Each row comes from the steps of one walk. Every step used is in the known rows, and no mark comes twice. Write the walk behind each row, first mark first.
In the rows, zero is written as 128.
Known rows
L-G-Z: [149 101 140 107 142 144 109 130 130 150 115 112 145  78  81 108 141 144
  99 116 129 104 136 135 105 147 133 123 174 146 124 132 155 179 151 136
 126 106 116 107 122 136 121]
P-A-L-Q-Z: [ 97 136 106 133 131 159 121 118 136 244 121 145 169 179 137 137 143 112
 101 153 113 112 129 127 134 156 109 115  46 184 142 125 102 152 161  86
 102 121 155 132 116 106 144]
G-L: [154 102 151 112 131 122 121 130 124 136 123 126 148 129 102 129 123 148
 113 127 122 131 133 130 146 135 136 136 152  75 122 124 101 136 135 148
 136 111 117 113 120 137 115]
Q-L-G-Z-A: [148  90 200  89 157 126  94 126 131 118 136 131 180 114  52  93 151 150
 109 120 116 106 163 135 145 154 151 137 213 199 123 123 116 202 160 109
 131 100 125 103 135 150 108]
A-Z-Q: [101 133 134 141 136 151 118 139 128 177 120 145  91 114 131 128 139 136
 126 100 135 122 150 138 162 135 142 118 131 104 135 109 139 166 142  83
 163 121 115 138 140 144 140]
P-A-Z-Q-L-G: [112 118 141 104 156 154 102 125 147 234 124 143 136 141 119 125 143 113
 124 117 124 130 155 143 148 158 146 132 131 189 148 134 114 170 169  86
 143 119 120 147 137 163 153]
L-G-Z-A-P: [151  98 147 122 146 149  96 160 131 149 142 113 146  68  75 113 149 138
  91 106 141 116 134 143 107 137 144 121 175 167 115  97 119 179 160  67
 103 101 131  99 103 108 104]
G-L-A-Z-Q: [101 110 148 123 134 146 124 159 123 150 124 150  79 137  79 121 139 157
 102 104 122 129 161 131 175 150 137 134 162  45 110 108 110 186 156  80
 162 108 114 125 107 141 104]
L-G-Z-Q: [154 108 157 139 146 138 106 132 132 179 114 114 110  76  76  97 142 149
 109 100 132  94 154 135 124 150 148 113 178 112 123 127 148 201 151 123
 147  92 116 111 137 145 127]
A-Z-G: [ 82 112  97 132 137 160 124 136 130 150 109 169 127 107 117 125 151 119
 129 117 129 132 146 137 148 132 107 119 129 129 113  95 164 140 155  87
 144 119 113 130 116 135 133]
G-L-Q: [153 123 131 123 136 125 123 122 120 172 115 127 139 124  91 118 133 144
  98 142 145 122 129 124 136 143 110 135 125 106 118 118  86 145 143 135
 115 100 115 100 120 113 107]
Q-Z-A: [114 122 186 133 129 119 114 131 128 109 133 137 165 159 101 135 152 137
 137 109 108 109 156 125 184 141 149 125 120 132 122 101 129 153 133  90
 128 124 141 121 142 138 138]
W-L-Q-Z-A: [124 138 128 135 138 118 128 130 125 160 126 138 160 159  92 129 159 125
 114 135 117 111 142 113 158 156 112 131 111 192 110 110 111 158 145 108
 117 114 146 110 143 106 126]
Q-Z: [118 138 145 127 120 133 120 113 128 139 117 135 149 147 119 142 140 131
 134 120 122 112 143 122 162 144 134 120  95 137 142 121 154 162 128 117
 116 127 131 131 142 149 146]
G-Z-A: [126  95 175 121 139 121 110 132 122  98 138 130 150 122  89 111 149 158
 116 111 114 106 145 140 127 137 158 128 169 117  95 103 127 169 139 119
 152 106 130 103 138 116 113]
P-A-Z: [ 86 120  95 107 136 156 116 131 137 179 131 143 135 157 158 154 136 113
 116 119 125 146 116 148 116 134 138 132  90 129 121 117 123 136 149 106
 144 135 124 144 118 122 143]
L-A-Z: [ 70 134  96 105 127 155 131 152 128 106 126 155  97 152 111 133 142 131
 105 118 129 136 137 129 144 145 106 138 122 142 111 121 131 180 148  70
 127 139 122 137  97 123 110]
Z-A: [131 115 163 136 136 116 120 143 127  87 143 132 156 145 110 125 139 137
 131 115 121 126 140 132 147 123 145 131 153 126 111 110 106 118 128 106
 143 124 138 119 129 120 123]
G-Z: [124 109 140 111 133 133 118 118 123 140 121 124 133 110 103 119 138 152
 112 126 118 109 132 135 101 132 138 126 156 117 114 120 146 169 140 142
 134 111 122 113 140 120 116]
Z-G: [118 113 118 146 129 136 133 127 130 134 111 149 143 101 115 117 141 119
 142 132 116 121 147 127 133 124 103 119 137 128 111 113 150  95 143 119
 137 111 120 124 128 133 128]
W-P-A-Z-Q: [115 120  91 127 127 129 122 138 137 212 137 124  91 170 176 148 124 128
 126 113 142 152 113 150 123 129 147 130  83  96 111 113  99 112 148 104
 191 119 130 160 130 103 158]
L-Q-Z: [115 152 127 137 126 138 124 102 128 171 111 138 156 150 106 132 150 129
 117 139 136 100 139 114 148 156 104 119  65 166 136 114 136 165 139 102
  89 114 132 116 143 122 138]
P-A: [117 114 115 122 132 128 124 119 137 167 138 122 143 161 151 144 128 113
 128 132 114 138 112 139 100 129 145 131  99 129 119 131 108 106 137 136
 133 128 133 135 128 114 145]
G-L-Q-Z-A-P: [136 127 170 137 135 136 103 139 125 196 127 134 167 130  77 139 154 144
  89 130 147 114 146 129 169 149 127 127 109 127 122  77  79 166 157  55
  89  91 137  94 115 107 112]
Z-Q-L-A-P: [ 92 145 161 131 134 129 131 140 133 159 143 139  79 124  97 112 130 128
 128 150 126 129 159 125 139 146 120 132 156 176 141 124  82 171 149  43
 101 116 138 136 134 125 104]
A-L-G: [147 121 104 134 136 165 123 157 134 175 121 134 140  94 112 104 124 116
 100 125 124 128 137 129 139 139 107 120 150 192 151 148 122 148 154  93
 120 128 141 132  80 138 122]

Which walk is each row?
[ 89 126 162 109 152 141 113 113 139 208 129 153 119 169 143 135 138 124
 138 130 117 131 151 143 144 149 158 130 115 152 138 122 103 170 151  93
 156 122 122 150 151 152 149]	P-A-Z-Q-L
[106 137 116 154 125 143 126 103 130 186  94 158 166 123  91 119 163 119
 129 141 132  93 156 113 153 150  88 111  77 163 126  97 158 142 153  94
 100  99 125 111 141 127 141]	L-Q-Z-G
[118  92  56 112 132 144 119 132 131 226 110 144 149 152 121 141 144 130
  93 143 150 151 113 143 119 138  91 138  81 105  84  93  86  98 172 118
 163  87 115 124  98  84 131]	W-P-A-Z-G-L-Q
[ 73 134 125 133 130 152 131 150 129 131 127 151  68 136 102 119 141 136
 119 106 128 122 157 129 161 147 125 128 134  99 115 114 131 185 150  61
 152 126 124 140 120 133 117]	L-A-Z-Q
[148  99 102 101 147 137 123 140 131 181 119 109 135  73  82 108 142 134
  93 125 119 118 127 130  86 154 119 133 184 171 110 147 147 173 156 164
 140 108 124 112 119 120 115]	W-L-G-Z
[152 106 143 144 148 161 113 150 132 217 115 128 114  62  85  81 133 143
  93 114 116  94 159 138 130 148 136 105 182 143 137 138 133 196 165  95
 157  99 130 118 115 141 120]	A-L-G-Z-Q
[107  94 113 122 124 143 133 160 127 140 126 147 110  89  77 123 143 130
 106 141 120 137 145 129 130 130  91 134 155  97  98  98  99 130 164  72
 109  98 126 109  85 105  93]	Z-G-L-A-P
[ 61 108  55 112 132 155 151 158 129 141 119 170  95 116  98 122 157 115
 114 135 105 141 145 124 132 144  76 137 146 154  95 117 150 149 162  93
 147 125 123 137  96 111 108]	W-L-A-Z-G
[132 116 206 119 146 119 111 101 127 175 123 136 118 114  87  98 136 159
 131 136 112  93 169 133 137 151 157 122 182 136 132 124 123 200 141 127
 152 100 116 119 176 148 127]	G-Z-Q-L
[107 113 108 122 132 154 126 136 137 192 136 134 145 150 161 134 120 110
 114 145 100 140 120 143 110 130 131 129 104 153 136 141  91 107 146 112
 143 136 154 144 101 112 138]	P-A-L
[ 95 134 151  95 132 118 136 121 130  88 138 146 126 171  88 112 135 138
 128 154 104 128 150 117 141 148 114 147 148 192 128 145 102 168 138 100
 112 133 134 133 129 136 103]	Q-L-A
[105 133 107 158 130 170 128 126 129 210  94 176 164 125  96 107 160 120
 114 148 114  93 162 117 162 150  76 105  85 189 138 109 148 147 163  64
 107 105 140 120 113 126 133]	A-L-Q-Z-G
[113 133  85 137 137 157 127 127 137 224 129 140 144 154 145 126 131 107
  98 161 123 130 112 136  94 139 104 122  79 180 128 132  74 123 156 102
 115 123 148 131 100  89 129]	P-A-L-Q
[ 77 133  61  97 131 142 149 159 127 131 131 149  91 145 113 135 140 124
 100 132 113 149 130 123 126 153  94 145 142 158 106 134 130 176 151  99
 138 142 126 141 100 109 105]	W-L-A-Z
[157  92 112 133 137 144 114 153 142 252 134 107 114 109 126 105 122 137
  92 125 120 123 121 153  88 141 144 119 136 142 114 146  96 148 174 112
 183  93 142 139 106 100 144]	W-P-A-L-G-Z-Q
[127 126 146 140 132 133 117 158 130 135 154 126 130 109 122 133 135 123
 119 119 139 141 128 139 125 116 142 130 142 151 115  92  93 122 139  65
 113 122 143 118 111 100 117]	Z-A-P
[ 94 116 194 103 139 117 123 112 127 131 130 141 100 136  64  93 141 163
 123 142 101  99 172 126 137 161 139 134 190 143 116 132 112 220 150 101
 141 104 121 120 159 141 104]	G-Z-Q-L-A
[ 91 103 132 124 115 142 126 147 128 157 115 157 134 114  67 136 156 134
 109 135 117 121 162 120 163 146 103 126 127 109 114  90 124 157 166  61
  97  99 127 109  97 126 104]	Q-Z-G-L-A-P
[113 153 117 145 128 164 127 125 127 195 109 153 154 145 114 120 143 128
 104 149 123 101 144 118 153 156  95 112  76 192 150 126 124 181 150  75
 102 119 146 123 115 121 127]	A-L-Q-Z
[130 106 156 118 136 138 106 149 125 136 146 127 135  86  96 122 146 145
 100 116 130 122 130 146 105 124 150 125 167 128 100  84 110 169 148  81
 123 106 134 102 121  92 107]	G-Z-A-P
[ 96  78 110 107 139 158 112 131 134 193 113 159 153 133 119 141 146 126
 118 119 114 142 140 149 140 134 128 131 123  77 104  97 124 116 168 118
 161 102 106 126 107 129 134]	P-A-Z-G-L
[ 99  99  54 116 122 144 129 136 138 180 127 143 130 154 161 149 141 113
 126 127 138 161 110 146 112 122 110 131  80 136  98 105 128  84 159 103
 175 114 129 153 106  97 154]	W-P-A-Z-G
[100 125 173 108 140 135 123 126 129 169 136 137  85 107  70 103 138 149
 110 144 122 109 163 131 108 152 131 131 174 161 127 116  98 221 160  62
 110 101 131 119 142 121  95]	G-Z-Q-L-A-P
[103 120 141 144 123 135 127 114 131 149 104 157 158 121 101 126 158 122
 148 127 109 106 163 121 169 136 112 113 110 131 129 105 174 132 143 107
 127 110 124 126 139 149 147]	Q-Z-G
[148 126 149 102 148 131 112 125 136 148 124 128 154 120  93 109 134 122
 123 135 127 124 147 124 147 148 121 135 161 217 150 153 122 163 146 119
 107 121 126 126 126 163 127]	Q-L-G
[ 89 122  94 144 132 169 123 116 139 250 103 166 180 146 124 125 159 107
 114 160 105 103 146 127 135 151  90 106  57 185 133 111 121 129 176  77
 110 106 146 128 116 106 143]	P-A-L-Q-Z-G
[132 109 145 136 145 157 113 140 120 152 129 143 158 118  80  89 150 151
  82 140 117  96 143 136 121 146 116 119 153 167 104 106 101 184 159  78
 136 100 145  99 104  90  99]	G-Z-A-L-Q
[ 85 121 121 128 139 152 115 131 138 210 127 142 102 155 154 140 136 118
 129 104 127 133 133 146 130 137 153 122 102  96 122 110 124 139 150  95
 163 122 120 146 137 131 156]	P-A-Z-Q
[146 103 180  99 156 141  91 138 133 147 142 124 161  83  61  99 148 143
  95 126 133 117 152 140 119 146 143 134 199 218 126 111 101 195 167  69
  98 100 132 102 120 125 104]	Q-L-G-Z-A-P
[102  94  87 115 143 165 116 123 129 231 100 163 154 135 107 133 157 124
  98 137 137 131 134 143 131 144 101 131  91  92 100  86 104 123 175 106
 134  90 111 112 103 107 126]	P-A-Z-G-L-Q
[137  84 148 135 133 128 125 132 126 147 106 145 148 105  91 120 141 140
 128 134 118 125 153 129 156 127 120 129 163  71 111 108 124 105 147 141
 149  96 111 109 114 138 117]	Z-G-L
[122 103 141 108 125 123 132 145 124 108 133 130 122 142  80 122 131 152
 100 130 111 130 140 122 156 143 123 144 162  80 108 134  96 151 144 119
 134 116 124 115  98 126  92]	G-L-A
[116  74  75 103 128 138 118 141 135 196 120 142 148 147 131 153 136 133
 112 128 133 160 114 150 130 129 119 142 102  78  88 102 104  89 166 126
 187  98 112 137  99 102 133]	W-P-A-Z-G-L
[134 112  86 119 118 107 133 129 139 156 147 105 133 181 169 152 115 121
 124 139 136 158  89 141  87 121 134 141  81 138 109 136  90  77 134 145
 160 122 143 152 122  87 149]	W-P-A
